Every row comes from one small tree of marks. The marks that hang from a mark follow it in brackets, in the order of their numbers. Every link used is in the known rows. Which tree was each row made from?
Known rows
K_840{K_728{K_515}}: [-0.964 -0.322  0.659  3.982 -2.908  1.092 -1.115  1.221  0.541  0.792
 -0.293  0.675  1.534 -0.652  0.373  0.081  1.028 -3.358 -0.880  1.957
  0.348  0.691]
K_515{K_840{K_728{K_111 K_175 K_388 K_599}}}: [ 0.330  0.383 -1.172 -0.628  2.072  0.173 -0.428  3.609 -1.548  0.370
  2.093  1.024 -1.325  1.899  2.511  0.968  3.019  0.053 -0.959 -2.774
 -0.737 -1.060]
K_515{K_840{K_643 K_728{K_111 K_175 K_388 K_546}}}: [ 1.255 -2.428 -0.651 -0.521 -0.066 -0.056  0.681  1.580  0.886  1.428
  0.154  0.161 -1.043  3.362  0.292  2.305  3.872  0.188 -1.487 -0.823
 -2.170 -0.296]
K_728{K_111 K_388 K_515{K_840{K_643}} K_546 K_599}: [ 0.553 -0.143  0.556  0.333 -0.107 -1.659  0.750  1.919  0.434 -0.450
 -1.560  1.728 -1.855  0.127 -0.692  1.994  3.348 -1.051 -0.873 -1.524
 -2.541  0.289]
K_388{K_728{K_111 K_175 K_515 K_546 K_599 K_643}}: [ 1.661 -1.917  0.361 -4.272  1.081 -1.624  2.022  1.054  0.251 -0.609
 -1.014  0.794  0.349 -1.711  2.188  0.310 -2.483  0.497  2.014 -1.037
 -1.929  1.721]
K_388{K_728{K_111 K_175}}: [ 0.506 -0.385 -1.569 -3.153  0.353 -0.732  0.608 -0.848  0.200  0.037
  1.641 -0.861  0.033 -0.748  2.024  1.622 -1.505 -1.292 -0.393  0.236
  2.025  0.734]
K_175{K_289{K_111 K_388{K_728{K_515 K_599 K_643}}}}: [-1.748  0.962  1.540  0.843  1.630  0.778 -0.286 -0.075 -1.049 -0.174
 -0.002  1.887  0.010 -1.901 -0.954 -4.205 -4.189  0.793  1.416 -0.388
  1.783 -1.979]
K_175{K_289{K_111 K_388{K_728}}}: [-2.502  1.921 -0.047  2.117  0.219  0.570 -0.779 -2.266  0.271  0.193
  1.931  0.381  0.079 -0.421 -1.557 -2.565 -3.630  0.615 -0.975  0.758
  4.552 -2.223]
K_515{K_840{K_728{K_111 K_388 K_546 K_643}}}: [ 0.765 -0.607 -0.502 -1.025  0.101 -0.205  0.071  3.051  1.168  0.247
 -0.264 -0.378 -0.403  2.268 -0.355  0.882  1.692  0.600  0.002 -1.451
 -3.324 -0.450]
K_289{K_111 K_388{K_728{K_643}}}: [-1.407  0.269  0.112  0.874  1.759  0.763 -0.107 -2.790  0.270 -2.246
  0.308 -1.384 -0.331 -1.692 -1.361 -0.977 -3.874  0.560  1.152  0.127
  3.274 -2.233]
K_175{K_289{K_111 K_388}}: [-3.757  1.774  0.214  3.397  0.341  0.490 -2.078 -1.809  0.599  0.487
  1.127 -0.183 -0.351 -1.007 -1.480 -3.203 -1.271  0.434 -0.556  0.806
  3.134 -2.479]
K_388{K_728{K_111 K_515{K_840} K_599 K_643}}: [ 0.516  0.718 -1.318 -2.483  1.504 -0.575  0.592  1.583 -1.459 -1.342
  0.682  0.751 -1.046 -1.352  1.357  0.882 -1.656 -1.571  0.385 -1.948
 -1.237 -0.092]
K_289{K_388{K_728}}: [-0.589  1.534 -1.350  0.905 -0.901  0.175 -0.532 -2.117 -0.109 -1.069
  0.879 -0.990 -0.568 -1.470 -0.952  0.435 -2.724 -0.503 -0.527  0.115
  4.299 -0.551]
K_289{K_111 K_388{K_728{K_515 K_599{K_840} K_643}}}: [ 0.402  1.711  0.632 -0.008  1.610 -0.667  0.629 -2.325 -2.056 -5.054
 -0.248  0.499 -0.087 -2.490 -0.192  0.050 -2.605  1.054  2.325 -0.810
  0.875 -0.775]
K_840{K_515}: [-1.649  1.215  0.158  3.430 -1.186  1.303 -0.713 -0.241  0.373  1.475
 -0.694 -1.715  0.321 -0.017 -0.757  0.051  0.439 -1.755 -1.281  1.220
  1.333  1.066]
K_728{K_111}: [-0.965  0.658 -0.778 -0.002 -0.916 -0.294 -1.481 -0.419  0.928 -0.204
  0.541 -1.378  0.018 -1.996  0.114  0.832  0.490 -1.787 -0.829  0.523
  1.002  0.149]
K_599{K_840{K_515 K_643 K_728{K_175 K_388}}}: [ 1.707 -0.504  0.724  0.843 -1.087  1.634  0.876  0.047 -1.349  1.315
 -0.835 -0.624  0.530  3.768 -0.506  1.425  4.968 -1.075 -0.316  1.673
 -0.813  1.790]
K_175{K_289{K_111 K_388{K_728{K_515 K_643}}}}: [-1.448  0.340  1.135  0.559  0.684  0.322  0.159 -0.578  0.489 -0.195
  0.222  1.524  0.106 -1.231 -0.870 -3.412 -4.152 -0.229  1.313  0.701
  2.128 -1.775]
K_515{K_840{K_643 K_728{K_599}}}: [-2.522  0.516 -1.171  4.516 -0.479  2.351 -1.654 -0.401 -1.830  1.904
  0.625 -1.272 -0.525  0.724 -0.697  0.072  2.739 -2.097 -2.758 -0.028
 -0.124 -1.168]
K_599{K_840}: [-2.030  3.271 -1.267  0.288 -2.499 -1.069 -0.480 -1.750  0.497 -1.987
  0.389 -3.029  0.613 -1.535 -0.100  1.983  1.863 -2.606 -0.014  0.819
  0.613  2.007]
K_728{K_111 K_175 K_388 K_643}: [ 0.078 -0.668  0.227 -4.934  0.948 -1.112  0.216  2.562  1.574 -0.182
 -0.198 -1.441 -1.134 -0.938  1.241  0.230  1.510 -1.399  2.303 -1.247
 -0.422  0.623]
K_840{K_728{K_111 K_388 K_515 K_546}}: [ 2.076 -1.414  1.491  1.177 -2.188 -0.649  0.126  2.972  1.884 -0.314
 -1.278  2.818  1.245  1.137 -0.069  1.200  1.994 -0.478 -0.227  1.025
 -1.660  0.727]
K_599{K_840{K_515 K_643 K_728}}: [ 0.544  0.133  0.215  4.199 -2.406  2.750 -0.742 -2.339 -1.636  1.164
 -1.041 -1.449  1.663  2.138 -1.769  1.035  3.398 -1.292 -1.762  2.720
 -0.987  1.306]
K_175{K_289{K_388{K_728{K_111 K_515 K_546 K_643}}}}: [ 1.698 -0.696  0.171 -3.046 -0.638 -0.762  0.212  0.397  0.749  0.398
 -0.876  2.222  0.390 -1.316 -0.769 -2.501 -4.176  1.648  1.601  0.105
 -0.807  0.068]

Write each row's tree
[ 1.452 -1.572  0.289  2.424 -1.889  1.224  0.765 -2.248 -0.594  1.719
 -1.337 -1.858  1.753  3.024 -0.408  1.337  3.115  0.565 -0.822  2.361
 -2.541  2.425]  K_599{K_840{K_515 K_643 K_728{K_175 K_546}}}
[-1.516  1.311  0.370 -3.215  0.787 -0.996 -0.368  3.331  0.131  2.278
  1.350  0.813 -0.658 -0.395  1.423 -1.977  1.889 -0.349  0.462 -1.502
  0.671  0.137]  K_728{K_111 K_175{K_289} K_388 K_599}
[ 1.292 -0.793  0.667 -2.511  0.087 -0.945  1.236  0.834  0.528 -0.897
 -1.624  0.900  0.717 -2.107  0.259  0.392 -2.569  0.094  1.165 -0.204
 -1.667  1.438]  K_388{K_728{K_111 K_515 K_546 K_599 K_643}}
[ 1.253  0.415  0.045 -3.211 -1.921 -1.581  0.658  2.045  0.552  0.997
  1.038  0.998  1.695  2.902  0.927 -0.081  2.734  1.681  0.496  0.276
 -2.488  1.540]  K_599{K_840{K_728{K_111 K_175{K_289} K_388 K_546}}}
[-3.122  0.061  0.634  1.734  0.776 -0.976 -0.427 -1.590  1.814  0.981
  0.780 -0.315 -0.197 -0.206 -0.060 -2.928 -1.652  2.193  0.362  0.178
  1.264 -1.532]  K_728{K_175{K_289{K_111 K_388}} K_546}
[-0.013 -1.069 -1.160 -1.002  0.764 -0.511 -1.181  0.385 -0.930  2.105
  1.134  1.907 -2.953 -0.521  1.108 -1.841  1.070 -1.028 -0.035 -1.283
 -1.069 -1.452]  K_728{K_111 K_175{K_289{K_388}} K_515{K_840{K_643}}}
[-1.347  0.986  0.300  3.019  1.497 -0.293  0.194 -3.346 -0.067 -2.348
  0.261 -0.126  0.116 -1.163 -1.386  0.101 -3.557  2.787 -0.532 -0.286
  3.270 -1.778]  K_289{K_111 K_388{K_728{K_546 K_599}}}
[-2.311  1.119  0.209  0.026  1.122  0.729 -0.399 -1.557  0.413  0.310
  0.962 -0.682  0.069 -0.758 -1.835 -3.552 -4.190  0.768  0.899  0.336
  3.185 -2.371]  K_175{K_289{K_111 K_388{K_728{K_643}}}}
[ 1.652 -2.251  0.391 -0.104  2.596  3.024 -1.065  1.822 -2.417  2.437
 -0.548 -0.128  0.529  0.731  1.976 -1.929  0.491  1.324  0.723 -0.360
 -2.400 -0.165]  K_840{K_515 K_728{K_111 K_175 K_599 K_643}}
[-1.755  0.442  0.887 -0.918 -1.296 -1.955  1.291  1.762  3.157  0.270
 -0.429 -1.762 -0.190  0.518  0.290  1.301  1.688 -1.139  0.805 -0.179
  0.506  1.813]  K_728{K_175 K_388 K_546}
[ 2.413  1.474  0.885 -2.435  0.742 -0.785  1.170  1.155 -0.385 -1.700
 -2.282 -0.686  0.001  0.648 -1.033  0.940  1.999  2.644  1.683 -1.140
 -3.660  1.951]  K_728{K_111 K_388 K_546 K_599{K_840{K_515}} K_643}
[ 0.645 -2.624 -0.103  2.144 -2.042  1.312 -1.385 -1.608  0.857  1.711
 -1.222 -0.684  1.808  0.445 -1.662  0.927  1.873 -0.034 -2.082  2.147
 -1.204  0.099]  K_840{K_643 K_728{K_111 K_546}}
[ 1.665 -0.437 -2.192 -2.739  1.148 -0.599 -0.389 -1.659 -0.693 -1.237
  1.533  0.142 -1.248 -1.488  1.636  0.768 -2.543  1.059  0.417 -0.996
  2.978 -0.838]  K_289{K_388{K_728{K_111 K_175}}}
[ 3.487  0.444  0.517  0.845 -1.456  0.212  0.415  0.743 -0.040 -0.755
 -0.846  0.848  1.669  3.577 -0.849  2.149  3.103  2.367 -0.647  0.967
 -2.535  1.655]  K_599{K_840{K_515 K_728{K_111 K_388 K_546}}}
[ 0.959 -0.133  0.235 -2.683  0.493 -0.079  0.270  1.127 -0.642 -1.013
 -0.364  1.007  0.213 -2.835  0.782 -0.065 -2.254 -1.544  1.017 -0.369
 -0.302  0.661]  K_388{K_728{K_111 K_515 K_599 K_643}}
[ 1.296  0.268 -0.037 -0.463 -0.249 -0.032  2.651 -3.245 -1.454  0.392
 -1.164 -1.742  0.793  1.685 -0.394  2.092  0.590  1.138 -0.463  0.765
 -0.681  2.883]  K_388{K_728{K_175 K_546 K_599{K_840{K_515 K_643}}}}
[ 0.397 -3.181  0.954  3.766 -1.191  2.470  0.212 -1.047  0.516  3.856
 -1.658 -1.314  1.418  2.901 -0.671 -0.063  1.791  0.004 -1.342  2.602
 -1.311  1.056]  K_840{K_515 K_643 K_728{K_175 K_546}}
[ 2.512 -0.836 -2.206 -1.911  1.152 -2.394  1.333 -0.203  0.023 -1.836
  1.163  2.100 -2.121 -0.130  2.407  2.097 -2.475  1.460  0.218 -2.159
 -0.874 -0.217]  K_289{K_388{K_728{K_111 K_175 K_515{K_840} K_546}}}
[-0.390  0.280  0.665  3.051  0.199 -0.185  0.045 -1.904  0.250 -2.737
  0.625  1.670 -0.055 -1.496 -0.535  0.170 -3.173 -0.651 -0.116  0.727
  3.810 -1.740]  K_289{K_111 K_388{K_728{K_515}}}
[ 0.220 -1.300  0.073  2.552 -0.346  2.587 -2.621 -0.768 -1.575  1.752
 -0.184 -0.057  0.862 -0.972 -0.729 -0.018  2.155 -0.639 -2.013  1.471
  0.042 -1.135]  K_840{K_643 K_728{K_111 K_599}}
[ 0.436 -0.165 -0.071 -0.121 -0.869 -0.907  0.044  1.913  0.750 -0.500
 -0.316  1.441 -2.376  0.378 -0.529  2.320  3.512 -3.492 -0.961 -0.621
 -0.876  0.064]  K_728{K_111 K_388 K_515{K_840{K_643}}}
[ 1.542  0.063 -1.457 -0.868 -0.390 -0.921 -0.456 -2.432  0.688 -1.619
  0.338  0.199 -0.177 -1.258 -0.724  1.155 -3.121  2.524 -0.440 -0.157
  1.844 -0.480]  K_289{K_388{K_728{K_111 K_546}}}
[-3.964  0.157  0.179  1.254  3.036  1.689 -0.781  1.973 -1.310  2.885
  2.287 -0.798 -0.247  1.680  1.616 -3.786  0.123  0.092  0.161 -1.389
 -1.411 -2.344]  K_515{K_840{K_728{K_175{K_289{K_111}} K_599 K_643}}}
[ 1.192  0.984  0.287 -6.019  1.064 -2.747  1.484  1.459  0.434 -2.446
 -0.953 -1.584 -0.446 -0.693  1.049  1.501  2.259  1.718  3.218 -2.371
 -3.254  2.126]  K_728{K_111 K_175 K_388 K_546 K_599{K_840} K_643}
